In the rows, zero is written as 128.
Known rows, with every step that occurs
m-u-e-k-n: [ 96 122  95  82 111  95 160 125 114  90 155 105  65  78 163  99 148  83
  85 107 212 113 147 134 188 161 199  96 184 102  66]
k-n: [151 123 144 108 144 119 150 131 100 125 139 108  77 106 132 117 146  89
 142 138 165 115 118 143 172 116 140 130 157  94 102]
a-b-w-t-m-u-r: [160 238  68 136 117 112 113  90 129 108 138 112 121  93 122 160  76 110
  66 168 149  69 174 133 135 126 119 156  96  82  62]
b-w-k-n-z: [124 196 124 113  93 127 118 134 129 139 141 129  92 150 135 151  99  89
  99 145 152 117 123 113 168 119 118 135 174  93 121]
b-w-k-n-s-p: [159 210 108 144 118 118 120  79 136 218  93 130  44 132 105 132 138 117
 114 144 155 126 118 109 161 102 123 161 139  53 122]
e-k: [100 116 118 106  84 122 140 122 125 117 144 133 133 142 162 135 104 141
 100 115 148 141 148 122 116 159 163 128 137 143 125]
z-n-k-w: [153 120 128 112 120 148 162 139 106 135 128 120  99 114 124 163 116 105
 132 127 120 129 114 115 170 109 138 182 161 109 121]
r-u-e-k-w-t-m: [103 183  89  57 126  78 163 162  90 113 148 129 105 106 143 141 110  75
 126 116 175 105 141 114 122 149 174 191 127 133  99]
z-n: [138 121 118 176 149 157 152 149 119 115 131 163 121 147 125 118 106 101
 119 145 110 146 126 138 153 137 146 168 138 127 131]
r-u-e-k: [ 67 138  84  95 117  98 140 119 107  89 149 140 112 106 142 119 115 112
  80  70 178 108 142 139 132 183 209 110 121 161  96]
z-n-k-m: [ 83 140 151 130 114 142 159 166 105 107 111 102 111 129 126 158 107 134
  99 153 135  88 117 129 174 109 164 169 152 120 132]
z-n-s: [133 156  89 178 148 177 149 132 155 137 115 188 125 155 109 129  94 121
 107 154 126 136 127 117 143 100 176 172 109 105 152]
t-w-k-m-u-r: [ 98 194 159 139 108  99 159 124 112  75 130  87  52  48 138 159 125 121
 100 132 200  53 174 131 177 134 140 162 119  94  83]
n-s-p: [159 185 102 155 143 133 120 107 149 189  85 156  75 151  99 123 144 153
 126 149 115 134 126 112 134 103 128 155  84  97 152]
r-u: [140 147 124 122 137 123 120 123 103 126 128 120 120 113 119 136 124 115
 105  94 145  95 124 132 141 134 150 132  96 138 107]
a-b-w-t-y: [141 187  91 131 128 105 108  92  81 128 139 160 177 186 109 154 123 111
  51 149 123 127 140 133 125 109 127 140 148 103 113]
y-t-w-k: [104 142 144 104  70 149 129 164 122 186 120 124 123  99 140 141  99 137
 160 116 157  92 124 117 130 157 112 136 127 134 115]
f-p: [140 125 110 123 144 100 154 142 108 149 116 139 128 142 119 110 174 129
 136 138 127 122 142 134 142 139  99 151 115 114 130]
k-m-u-e: [ 72 147 107 104 137  94 152 142 127  84 123  91  89  60 128 100 153 101
  96 117 186  94 141 132 183 134 171 101 168 108  86]
s-n-k-w-t-y: [124 164 114  98 126 109 120 134  79 135 122 138  88 175 120 182 183 114
  50 139 135 112 134 107 151 100 141 188 158 126 130]
a-b-w: [178 156  88 108 116 151 114  71 100 162 134 142 154 111 110 144  61 111
 101 131 125 136 126 157 124 126 107 105 151  89  85]
a-b: [163 167  88 113 121 152 134 133  97 119 113 132 154 126 112 154  92 138
 108 120 135 120 130 155 135 115 126 110 117 108 111]
u-e-k-m: [ 40 132 129  80 112  91 178 142 103  79 138 113  95  97 145 118 111 117
 115 116 189 111 143 144 147 158 195 128 165 132 114]
t-y: [107 124 150 149 140  92 142 130  84  81 140 160 131 162 120 132 178 128
  99 123 130 129 142 142 132 123 143 131 137 144 149]
e-k-w-t: [136 155 105  71  95 110 144 126 123 155 143 106 131 147 156 152 108 106
 117 134 150 147 142  84 134 125 143 187 152 104 113]
e-k-w-t-y: [114 146 127  99 110  76 156 129  80 105 154 141 133 181 147 153 160 108
  89 128 149 146 154 102 138 121 157 183 158 121 136]
k-m: [102 136 165 106 128 115 162 148 102 113 120  98 105 106 126 132 121 121
 139 144 156 106 129 137 154 113 138 147 148 110 126]
k-w-t-m-u: [157 176 105  88 109 107 140 162 127 139 129  91 116 101 153 140 138  91
 117 158 155 115 150  87 152 107 118 178 148  88  95]
r-u-e-k-m: [ 48 143 126  75 119  86 172 139  84  76 139 108  90  87 138 123 108 107
  96  91 201  88 141 147 155 161 210 130 141 139  98]
e-k-m: [ 78 125 156  86  89 109 173 140  99 102 134 101 111 120 158 138  97 132
 115 131 175 118 147 131 143 141 169 148 156 123 123]
e-u-r: [100 185 114 147 140 102 118 102 136  40 157  98 108 111 108 116  87 132
 123 115 150  66 169 133 129 134 133 131  56 138 120]

Rows
[ 38 182 104 112 104  87 148 157 136  86 108  75  99  73 132 122 158 114
  79  94 201  88 145 115 182 134 170 109 176 106  98]
w-k-m-u-e
[ 54 154 119  81  92 114 151 171 124 135 118  88  86  35 137 107 127 108
 126 111 209  62 136 125 186 159 155 105 164 111  74]
y-t-w-k-m-u-e
[152 208 112 123 131  87 148 127 132  96 142  90  77  78 134 152 129  96
 118 159 161  78 173 107 154 119 120 197  99  91  86]
k-w-t-m-u-r
[137 165  98  72  78 102 151 156 126 131 140  97 120 111 179 145 119 100
  98 148 169 125 164  81 143 129 144 177 155  99  91]
e-k-w-t-m-u
[158 164 111  90 130 113 132 131 127 163 130 102 127 137 128 145 128  96
 138 143 134 136 127  89 143 101 114 187 145  92 116]
k-w-t
[127 134 160  87  91 138 150 164  95 178 132 104  73  80 142 130 121  97
 171 129 192  81 114 132 173 142 125 136 156  98  91]
y-t-w-k-n
[141 169  94 118 133 173 103 160 128 131 123 183  65 167 126 149 104 111
  74 160 117 129 133 133 145 132 122 141 125 147 139]
s-n-z
[145 125 135  72 102 124 142 123 114 147 126  91 103  99 126 171 133 129
 138 113 135 114 115 108 150 104 123 149 152 110 118]
n-k-w
[129 142 161 103 115 119 158 149  83 132 136 122  59  87 145 144 141  87
 145 124 192 104 122 138 166 126 133 148 171  92 100]
t-w-k-n
[126 172 143  86  86 153 135 195 116 160 137 134  80 125 142 141  93 100
 151 155 166  84 117 121 179 134 118 135 139 113 118]
y-t-w-k-n-z
[135 182  99  76  85 109 125 162 137 143 119  73 123 107 156 168 140 119
  90 154 150  89 141  73 152  98 129 171 143  98  97]
n-k-w-t-m-u
[ 99 167 124 148 137  88 118 138 103 102 134 149 158 200 124 141 177 126
  73 146 124 121 142 111 128 111 144 160 129 135 148]
w-t-y
[ 60 126  78  76  68 111 145 163 142 124 144 117 124  83 166  96 101 122
 109 115 181  98 155 123 136 195 182  97 139 152  85]
y-t-m-u-e-k
[ 93 132 134  91  71 111 158 135 121 103 130  76 108  94 174 130 120 129
  72 127 190 108 164 111 174 138 172 125 165 104  91]
e-k-m-u
[ 82 156 182 100 101 115 170 165  84 119 118 110  88  89 140 157 116 120
 144 130 185  95 133 132 149 122 132 165 161 108 123]
t-w-k-m
[106 195 110 126 106 133 143 129 148 147 104 120  93 130 120 153 135 125
 109 124 192 100 124 103 159  83 170 147 133  76 139]
w-k-n-s
[164 199  63 107 113 142  88  86 124 182 126 129 179 155 116 152  66 111
  75 157 120 127 125 118 120 112 110 138 139  82  89]
a-b-w-t
[ 60 156  85  85 121 123 126 142 125 105 105  94  46  63 127 136 158 116
  38 118 188  69 134 133 188 136 181 105 175 122  79]
s-n-k-m-u-e
[146 162 131 107 136 134 134 163 119 107 143 141  82 149 133 131 119  92
 125 164 144 115 122 129 176 110 133 127 140 108 128]
k-n-z
[120 218 100 151 128  94 122 131 149  85 135 101 101 105 136 145 127 120
  85 168 152  65 175 110 138 130 135 175  80 113  95]
w-t-m-u-r
[ 88 156  89  93 116  59 154 126  97  83 155 131 119 142 148 130 184  92
  56 111 177 133 166  98 164 136 182 152 175 114 103]
m-u-e-k-w-t-y
[146 173  91  70 111 144 104 132 124 185 110 101  83 142 128 183 132 114
  78 144 132 110 118  89 151 100 125 190 151 107 109]
s-n-k-w-t
[ 68 128  73  98  91 102 137 121 142  88 146 123 116  96 164 106 131 121
  64  94 181 128 160 120 147 177 195  90 157 137  88]
m-u-e-k
[ 56 163 122  96 116  96 160 157 110  90 123 106  71  44 139 121 149  98
 101 107 211  84 146 130 178 144 165 117 179 105  83]
t-w-k-m-u-e
[ 55 150  95 126 127 119 152 159 129  78 116 100  93  80 127 120 141 109
  61 126 170  80 131 127 201 133 193 122 173 115  92]
z-n-k-m-u-e
[141 169 100 112 118 139 131 147 128 158 121 107 131 158 129 169 115 106
 101 152 116 121 115  82 161  97 137 208 148 101 122]
z-n-k-w-t
[ 55 171  57  90  91  87 133 154 144  95 143 126 131 120 172 117 122 112
  63 129 177 112 165 102 126 168 192 132 145 139  94]
w-t-m-u-e-k
[108 200 129 116  98 126 130 179 128 110 127 122  92 162 138 156 125 107
 104 138 160 107 126 110 175 110 132 139 148 110 142]
w-k-n-z
[ 85 205  70  73 104  99 138 192 134  80 155 137  86 145 170 123 116  79
  67 171 184  99 153 104 173 141 185 138 152 116  99]
w-t-m-u-e-k-n-z
[160 185 128 117 109 145 137 138 122 237  88 136  31 108 111 123 130 129
 168 151 169  92 113 116 172 119 121 160 103  74 117]
y-t-w-k-n-s-p
[ 95 169  91  60 120  82 168 165 108 114 149 134 111 118 149 137 111  84
 145 141 163 129 145 111 112 146 157 188 150 126 115]
u-e-k-w-t-m
[143 157 113 115 143 142 148 116 140 144 122 139  83 117 114 129 129 110
 127 148 176 109 119 121 160  83 172 138 126  76 127]
k-n-s
[ 90 131 101  73 112  86 174 152 101  77 157 116  60  69 169 102 142  75
 102 126 214 105 152 143 170 164 196 114 178 111  72]
t-m-u-e-k-n
[108 165  66  66 100  93 141 125 139 132 144  95 117 109 158 128 132  90
  83 116 178 134 153  80 160 140 168 154 170  97  81]
m-u-e-k-w-t
